Each row was made from one small tree. The marks that hang from a mark follow it in brackets, in the order of their numbers. Every link used is in the known rows. Write each row's tree.
In the rows, zero is written as 128.
Known rows:
j_474[j_307[j_281] j_575[j_506]]: [133 103 148  87 111 134 159 111 127 144 142 106 135 127 153 115 173 145
 133 145 110  84  64  57 153 133  83 120 150 179 148 114 138 134 171 123
 132 127 161 135  87 115 121 140 129]
j_575[j_474[j_307[j_206]] j_506]: [147 113 136  92  96 101 147 126 120 118 152 137 116 140 138 144 147  98
 111 180 121 104  56 105 127 133 127 121 116 141 169 141 147 145 179 136
 108 133 138 150 119 150 117 117 133]
j_307[j_206[j_474[j_575]] j_281 j_506]: [143  90  76  92 118 125 178 108  92 102 125 157  99 139 148 117 152 164
 158 191  71 147 130  62 149 111  88 157 169 100 180 156 110 142 160 166
 121 176 204 135 103 118 125 182 130]
j_474[j_575[j_506[j_307]]]: [128  86 134 105 119 140 171 135 142 113 143 112 110 141 153 124 143 129
 111 147 130 121  60  64 145 121 107 136 140 173 173 123 174 139 150 124
 126 143 150 140  88 119 121 112 124]
j_281[j_206[j_307[j_474[j_575[j_506]]]]]: [130  86 126  73 129 154 128  91 111 144 126 161 116 138 169 163 112 118
 141 140  93 117  57  58 126 132 139 149 133 158 164 125 156 133 144 128
 130 140 140 117 120 113 119 137 129]
j_206[j_307]: [125 100 130  91 116 113 113 121 125 133 152 130 117 116 141 133 105 135
 148 132  97 103 118  95 125 130 119 156 146 142 127 134 148 124 140 122
 117 129 124 132 139 133 122 128 118]
j_474[j_307[j_506 j_593] j_575]: [152  98 106  97 119 122 166 100 119 134 119 154 127 108 136 119 160 157
 142 137 101 105  92  83 135 149  68 138 163 126 143 122 116 137 175 136
 134 142 182 158  72 107 142 131 136]
j_474[j_307 j_575[j_506]]: [138 105 146  88 117 134 150 109 134 143 145 120 134 136 162 126 154 125
 126 139 120  84  52  75 142 131  86 122 153 170 144 117 157 139 172 112
 125 127 149 146  90 123 128 119 126]
j_593[j_281[j_206] j_307[j_506]]: [113 106  88 146 114 144 144 126 152 152 112 156 101 115 157 137 121 175
 111 137  82 140  76  24 168 138 139  95 146 112 140 171 129 138 134 102
 106 135 146 144 131 110 130 124 124]
j_506[j_575[j_474]]: [138  99 114 115  98 100 136 146 141  90 119 124 143 141 123 143 133 121
  80 169 117 139  99 120 132 144 139 167 129 130 144 104 149 140 157 144
  95 131 132 133 130 132 136 114 116]
j_307[j_206 j_474]: [145  96  88  56 123 125 160 109  99 110 126 158  92 165 137 166 114 124
 178 184 111 129 112 131 155 113 136 149 143  97 124 129 132 130 142 156
 133 144 160 148 137 145 139 146 138]
j_575[j_506]: [135 110 113 112 115 107 138 142 153 115 138 111 101 153 170 140 138 116
 119 146 137 104  65  88 142 129 113 110 132 156 143 132 162 125 145 119
 113 119 131 139 135 139 133 112 130]
j_474[j_307 j_575]: [137 107 137  80 117 136 144 103 122 145 146 130 144 121 144 117 137 143
 140 136 103  99  91  95 147 137  90 139 163 151 119 112 143 145 157 119
 124 129 146 150  88 117 125 124 120]
j_206[j_281 j_307]: [108 106 130  72 121 112 116 124 131 142 151 132 120 100 120 109 109 147
 134 123  85 110 116  70 127 136 129 151 137 129 113 110 152 125 155 104
 118 145 134 131 131 139 102 149  99]
j_506[j_307[j_474 j_593]]: [142  76 106  83 108 116 172 136 121 101 128 151  84 118  99 140 119 141
 135 159 121 134 111 107 135 151 141 170 121 134 127 109 129 124 124 164
 146 144 151 153 106 132 134 121 146]
j_593[j_307[j_206 j_281]]: [133 110 108 113 109 130 153 122 110 127 131 134 104 128 148 137 141 152
 170 155  91 112 123  55 169 111 122 102 149 119 123 152 132 142 157 140
 127 138 155 135 124 132 124 141 138]
j_575[j_474[j_307[j_281]] j_506]: [142 117 146 105  89  97 138 129 125 125 156 115 132 125 134 129 161 116
  99 167 117  97  58  89 128 146 127 118 112 163 162 130 137 136 170 134
 107 126 136 144 119 137 116 126 134]
j_593[j_281[j_474]]: [123 101 111  87 108 117 135 133 159 144 124 115 107 123 105 134 112 153
 130 134  87 135 102  70 171 137 147 138 116 133 129 132 136 126 106 123
  77 127 138 149 135 116  98 130 110]
j_474[j_575]: [136 101 115  96 126 134 152 110 128 123 135 123 130 138 155 124 128 135
 136 138 110 128  98  90 147 123 103 137 159 148 145 109 156 139 141 131
 112 138 153 145 101 111 125 122 116]
j_593[j_281[j_307[j_474]]]: [117 105  99 102 108 131 151 132 149 136 121 129  99 119 132 144 105 160
 120 139 103 112  93  76 176 131 137 132 125 122 120 137 119 126  90 123
  87 125 148 148 149 148 112 143 124]
j_506[j_307[j_206[j_593] j_281]]: [126  62 122  89  98 114 183 141 122 105 125 136  91 109 108 118 129 154
 160 184  99 151 142  76 153 139 135 162 135 143 127 128 140 139 139 149
 140 158 145 133 108 134  80 145 126]
j_206[j_307[j_506 j_593[j_281]]]: [130  85 101 105 115  99 148 127 137 136 121 144  92  99 115 129 124 156
 142 137  91 118 111  73 122 150 106 149 145 114 155 150 115 114 151 138
 114 141 169 142 132 126 138 139 128]
j_281[j_206[j_474[j_575]] j_307[j_593]]: [142 100 102 108 111 155 144  84 108 128  87 178 104  95 170 145 107 135
 118 117  71 118  96  18 136 150 121 137 124 150 153 116 115 150  99 161
  94 149 166 126  98 125  85 148 134]
j_506[j_307 j_575[j_474]]: [127  73 129 121  85 115 156 169 144  76 133 126 129 126  93 126 129 137
  58 181 118 150 101 111 134 153 153 198 117 139 149 110 157 143 149 145
 115 146 124 136 106 133 119 102 120]
j_593[j_281[j_307 j_474]]: [120 103 111 108 102 128 132 130 157 145 113 116 103 102 116 140 102 163
 115 116  82 108 101  45 186 136 135 134 104 132 127 144 131 132  83 115
  62 126 140 143 138 131  73 135 117]
j_281[j_206[j_474] j_307[j_506[j_575]]]: [134  97  72 145 104 148 119 118 127 103  87 180 111 112 184 151 102 159
  71 142  72 121  89  30 142 150 114 161 134 122 141 149 126 148 107 128
  95 147 148 114 125 134 104 146 132]
j_506[j_307[j_474 j_593] j_575]: [137  58 108  90 101 118 177 156 136  80 103 142 100 134  90 150 134 142
 104 175 128 134 102 103 134 159 144 199 119 134 127  87 133 122 143 166
 142 146 155 135 104 133 151 121 139]
j_575[j_474[j_307[j_206[j_593]]] j_506]: [144 106 143  87  96  92 153 120 126 123 141 142 114 129 133 141 147  86
 126 180 121 108  59  94 118 138 130 123 117 148 168 132 148 149 188 134
 110 142 137 149 124 149 109 124 125]
j_206[j_281 j_474 j_593]: [121 116 131  57 119  88 135 117 141 132 126 156 104  96 121  89 118 111
 135 141  83 150 125  48 110 144 140 152 142 141 113  82 138 143 146 122
 100 174 142 147 142 138  91 173  78]
j_474[j_575[j_506]]: [133 103 125 101 127 128 158 122 141 122 134 111 117 150 170 132 147 119
 125 139 129 113  59  71 143 117  98 116 147 166 171 116 169 136 155 125
 113 135 155 141 104 117 132 119 120]
j_281[j_307]: [131 113 102 131 104 126 123 130 134 117 123 129 113 110 165 140 105 152
 118 120 107  92 110  79 161 131 105 126 129 134 107 137 140 140 100 116
  97 119 130 137 134 151  98 123 133]
j_307[j_474 j_593]: [158 101  90  69 120 104 157 111 113 117 111 153  95 135 122 157 131 123
 161 149 120 120 107 121 128 147 131 143 130 119 123  99 113 118 135 170
 128 131 166 156 127 131 158 137 146]

Which tree is each row?
[128  93 137  78 126 150 120  87 113 140 134 162 115 125 174 139 108 115
 125 138  78 125  72  29 109 132 134 158 142 169 178 127 152 139 140 139
 113 150 142 113 115 114 109 146 115] -> j_281[j_206[j_307 j_474[j_575[j_506]]]]
[126  85 127 114 100 130 152 144 138 110 141 130  91 130 152 124 137 138
 100 164 111 127  72  40 137 141 139 141 119 177 158 134 152 132 126 139
 129 141 135 124 112 127 103 133 134] -> j_575[j_506[j_307[j_281[j_206[j_474]]]]]
[139 102 129 107  91 102 130 141 137 103 125 128 153 131 116 140 137 124
  80 172 114 118  92 127 131 153 131 170 132 132 125 103 139 141 167 135
 103 129 130 139 120 134 134 116 118] -> j_506[j_575[j_474[j_307]]]
[138 106 139  84 125 120 156  99 129 144 116 151 111 115 145 140 132 108
 169 132 106 123  92  57 136 121 123 123 152 144 135 106 149 149 162 123
 124 156 144 153 133 117 135 135 115] -> j_206[j_593[j_307[j_474[j_575]]]]
[155  99 140  67 114 124 143 100 125 146 118 130 113 121 120 143 152 122
 146 118  94  85  68  53 144 142 100 137 113 166 157 110 143 135 156 136
 105 136 160 147  81 104 102 124 134] -> j_281[j_474[j_307[j_593] j_575[j_506]]]
[138  98 103  86 109  98 154 125 151 138  99 128  93 113  96 138 129 143
 145 129  94 131 110  74 150 157 140 132 114 132 133 114 115 119 117 154
  88 128 163 152 120 116 108 130 126] -> j_307[j_593[j_281[j_474]]]
[143  94  67 150 108 136 140 108 121 118  75 178  99  94 175 156 111 165
 112 122  87 112  97  40 145 163 106 119 123 121 134 146 118 139 108 134
 109 132 159 128 107 126  96 128 154] -> j_281[j_206 j_307[j_506 j_593]]
[149  93  59 125 115 143 143  97 107 119  75 193  93 105 167 174 111 158
 122 131  90 112  86  52 144 156 116 133 117 109 137 141 109 134 105 145
 120 138 171 131 114 126 113 143 161] -> j_281[j_206 j_307[j_474 j_506 j_593]]
[124 113  83  93 125 134 149 116 124 123 120 150 114 108 142 123 125 168
 111 125  88 110  89  51 160 123 100 137 132 105 128 117 137 139 133 106
 112 159 172 148 109 139 108 160 119] -> j_206[j_281[j_307[j_474[j_575] j_506]]]
[145  98  95 122 115 143 131 106 121 124 107 142 109 101 147 146 118 164
 118 102  68  92  93  31 172 117  78 148 116 125 168 156 145 147 112 114
  80 151 166 142  94 110  82 135 135] -> j_281[j_307[j_506] j_474[j_575]]
[153 105  94 108 108  99 143 122 126 127 121 156 114 106 132 127 144 157
 137 144 106  97 109 103 130 164  85 134 151 117 109 134 107 128 160 133
 134 126 156 159 104 126 144 125 143] -> j_474[j_307[j_506 j_593]]
[147 106  92 101 108 121 148 114 116 117 102 149  92 110 143 160 114 139
 142 124 108  88 105  87 151 139 114 136 115 122 116 118 115 128 106 151
 107 129 162 145 128 149 122 138 152] -> j_281[j_307[j_474 j_593]]
[147  84  69 120 107 103 164 141 120  76 106 158 112 155 134 150 139 139
 111 201 106 149 106 117 140 128 112 162 147  79 171 150 138 143 181 150
 113 157 169 138 120 138 141 131 129] -> j_307[j_206 j_506[j_575[j_474]]]
[149  97  75  90 136 131 163 104 111 112 127 158 111 148 153 146 136 148
 136 157 109 133  81 101 143 116  94 157 160 101 165 135 136 134 152 134
 130 158 181 155 110 108 165 140 135] -> j_307[j_474[j_575] j_506]
[120 109 119  90 116 146 170 119 136 146 135 144  92 130 134 125 123 140
 149 154  82 134  98  31 169 103 137 115 155 111 158 153 127 148 146 139
  94 156 170 151 130 130 131 147 108] -> j_593[j_281 j_307[j_206[j_474[j_575]]]]
[113  88 154  24 135 114 147  90 120 155 129 154 116  92 105 117 122 115
 173 127  79 123 100  47 112 130 131 170 139 140 141  75 150 134 175 111
 128 180 154 135 126 126 103 175  85] -> j_206[j_281 j_307[j_474[j_575]] j_593]
[151  81  99  65 122 143 182  76  91 131  89 158 114 122 132 154 152 146
 165 153  87 140  97  60 141 150 134 139 129 148 155  82 102 125 137 187
 137 149 197 130  90  95 125 166 152] -> j_307[j_281[j_206] j_474[j_575] j_593]
[136 101 119  87 117 119 123  95 128 133 106 178 110 116 162 134  98 109
 136 149  81 158 109  55 114 156 152 146 145 159 129 108 137 147 123 140
 108 151 123 129 138 116  91 147 109] -> j_281[j_206[j_474 j_593]]
[133  98 106 107 107 119 150 120 124 117 101 148  94 109 157 144 107 134
 157 143  97 106 121  72 159 125 108 126 132 125 116 136 138 149 120 128
 102 141 144 135 135 158  79 142 128] -> j_281[j_307[j_206[j_593]]]
[141 102 113  71 131 136 161 106 123 121 136 132 111 163 158 152 139 113
 141 150 128 114  56  91 143 113 118 138 140 146 161 108 152 130 149 136
 123 142 164 145 120 121 154 136 131] -> j_307[j_474[j_575[j_506]]]
[135  82  99  91 121 114 126 125 119 110 128 154 111 136 133 155 121 146
 129 157  99 107  97 102 122 131 111 191 148 108 150 137 136 117 168 127
 129 149 152 127 141 128 165 143 128] -> j_206[j_307[j_474 j_506[j_575]]]
[151  85 103  87 106 116 145  99 111 134  82 144 111 104 116 148 141 156
 157 133  66 132 126  43 146 169 140 131 102 154 133 105 112 124 118 172
 109 131 164 123  95  93  81 150 147] -> j_307[j_281[j_206 j_474] j_593]
[125 112  78 118 113 110 145 133 137 119 103 147 101  87 132 114 128 173
 109 117  91 108 109  51 149 149  99 119 124 104 112 118 126 133 132 113
 106 147 168 146 110 146 100 147 124] -> j_206[j_281[j_307[j_506 j_593]]]
[133  84 156  69 108  95 123 108 122 150 121 133 110  82 104 130 121 126
 183 125  67 110 134  47 123 142 125 168 124 168 140 116 137 127 152 128
 108 153 131 119 138 111  76 162 110] -> j_206[j_307[j_281[j_474]] j_593]
[145  93 131  66 116 157 113  76 112 159 110 159 140 116 139 152 113 141
 139 120  57 115  79  45 154 150 127 150 117 162 136 114 150 149 131 122
 105 136 136 132  78  87  74 126 126] -> j_281[j_206 j_474[j_307 j_575]]
[142 113 102 137 108 122 128 124 119 132 128 134 110 113 142 135 147 170
 138 126  74 103 109  30 165 119 105 115 135 119 142 163 133 138 151 120
 110 141 155 141 120 102 126 138 140] -> j_593[j_307[j_281[j_474] j_506]]
[119  58 103  63 107 135 180 158 127  81 117 147 101 149  90 141 125 150
 109 199 108 146 107  98 154 134 153 199 125 109 120  95 150 135 155 142
 146 166 154 130 107 150 124 139 120] -> j_506[j_307[j_206[j_281] j_474] j_575]
[145  98  86  77 112 101 162 116 113 126 111 171 102 109 116 121 147 161
 155 160  90 110 117  90 138 156  93 130 149  89 109 130 106 132 180 134
 140 146 179 156  93 141 124 147 133] -> j_474[j_307[j_206[j_281] j_506 j_593]]
[125  78  76  90 121  95 175 140 140  96  80 163 100 133 124 125 145 146
 137 186  98 153 119  73 136 141 106 155 153  87 133 112 142 140 196 120
 127 176 173 132 121 139 117 158 104] -> j_307[j_206[j_281 j_593] j_506[j_575]]
[132  72 115 111  95 111 175 149 126 103 127 123  97  96  99 113 142 167
 129 157 109 135 134  77 145 159 130 155 126 153 125 113 123 123 122 162
 138 139 154 140  94 123 106 130 144] -> j_506[j_307[j_281 j_593]]
[123  87 108  76 115 103 172 124 142 129 105 143  90 131 126 133 117 126
 177 175 102 153 122  88 152 130 137 128 149 120 126 128 137 138 146 135
 109 150 150 147 141 142  98 145 108] -> j_307[j_206[j_593[j_281]]]
[144 105  96 117 103 140 128  98 113 125  88 179  97  93 169 149  98 138
 117 121  73 117 106  32 132 160 131 134 118 144 130 126 112 144  88 156
  94 137 151 125 119 137  85 144 140] -> j_281[j_206[j_474] j_307[j_593]]
[121 107 129  77 112 103 127 116 145 145  97 141 107  72 110 118 113 136
 138  99  69 111 114  19 151 145 127 136 100 145 107  94 152 147 126  95
  83 159 135 140 127 134  42 157  96] -> j_206[j_281[j_307 j_474] j_593]
[137  88 112 101 112 111 118 118 112 132 138 135 110 103 123 132 128 168
 147 134  63 102 126  59 138 131 104 170 130 128 156 155 131 120 145 126
 114 146 150 124 126 110 105 155 130] -> j_206[j_307[j_281[j_474] j_506]]
[147  80  69 132 103  91 175 144 133  89  78 131 112 122 121 131 176 177
 116 168 104 130 127  80 135 162  89 149 143 115 143 115 101 114 167 167
 125 141 194 127 105 112 151 151 146] -> j_307[j_281 j_506[j_575] j_593]
[147  85 109 100 113 162 136  77 110 141  68 163 109  89 144 166 111 146
 132  91  56 104  87   4 160 151 120 134  92 155 156 117 135 148  97 148
  83 141 165 121  76 102  53 134 142] -> j_281[j_206 j_307[j_593] j_474[j_575]]
[155  95 106  64 130 122 183 101 118 119 110 139  96 147 138 157 157 107
 156 146 131 115  64  86 124 132 114 131 129 143 170  92 129 121 157 169
 131 145 189 153 103 119 160 136 145] -> j_307[j_474[j_575[j_506]] j_593]
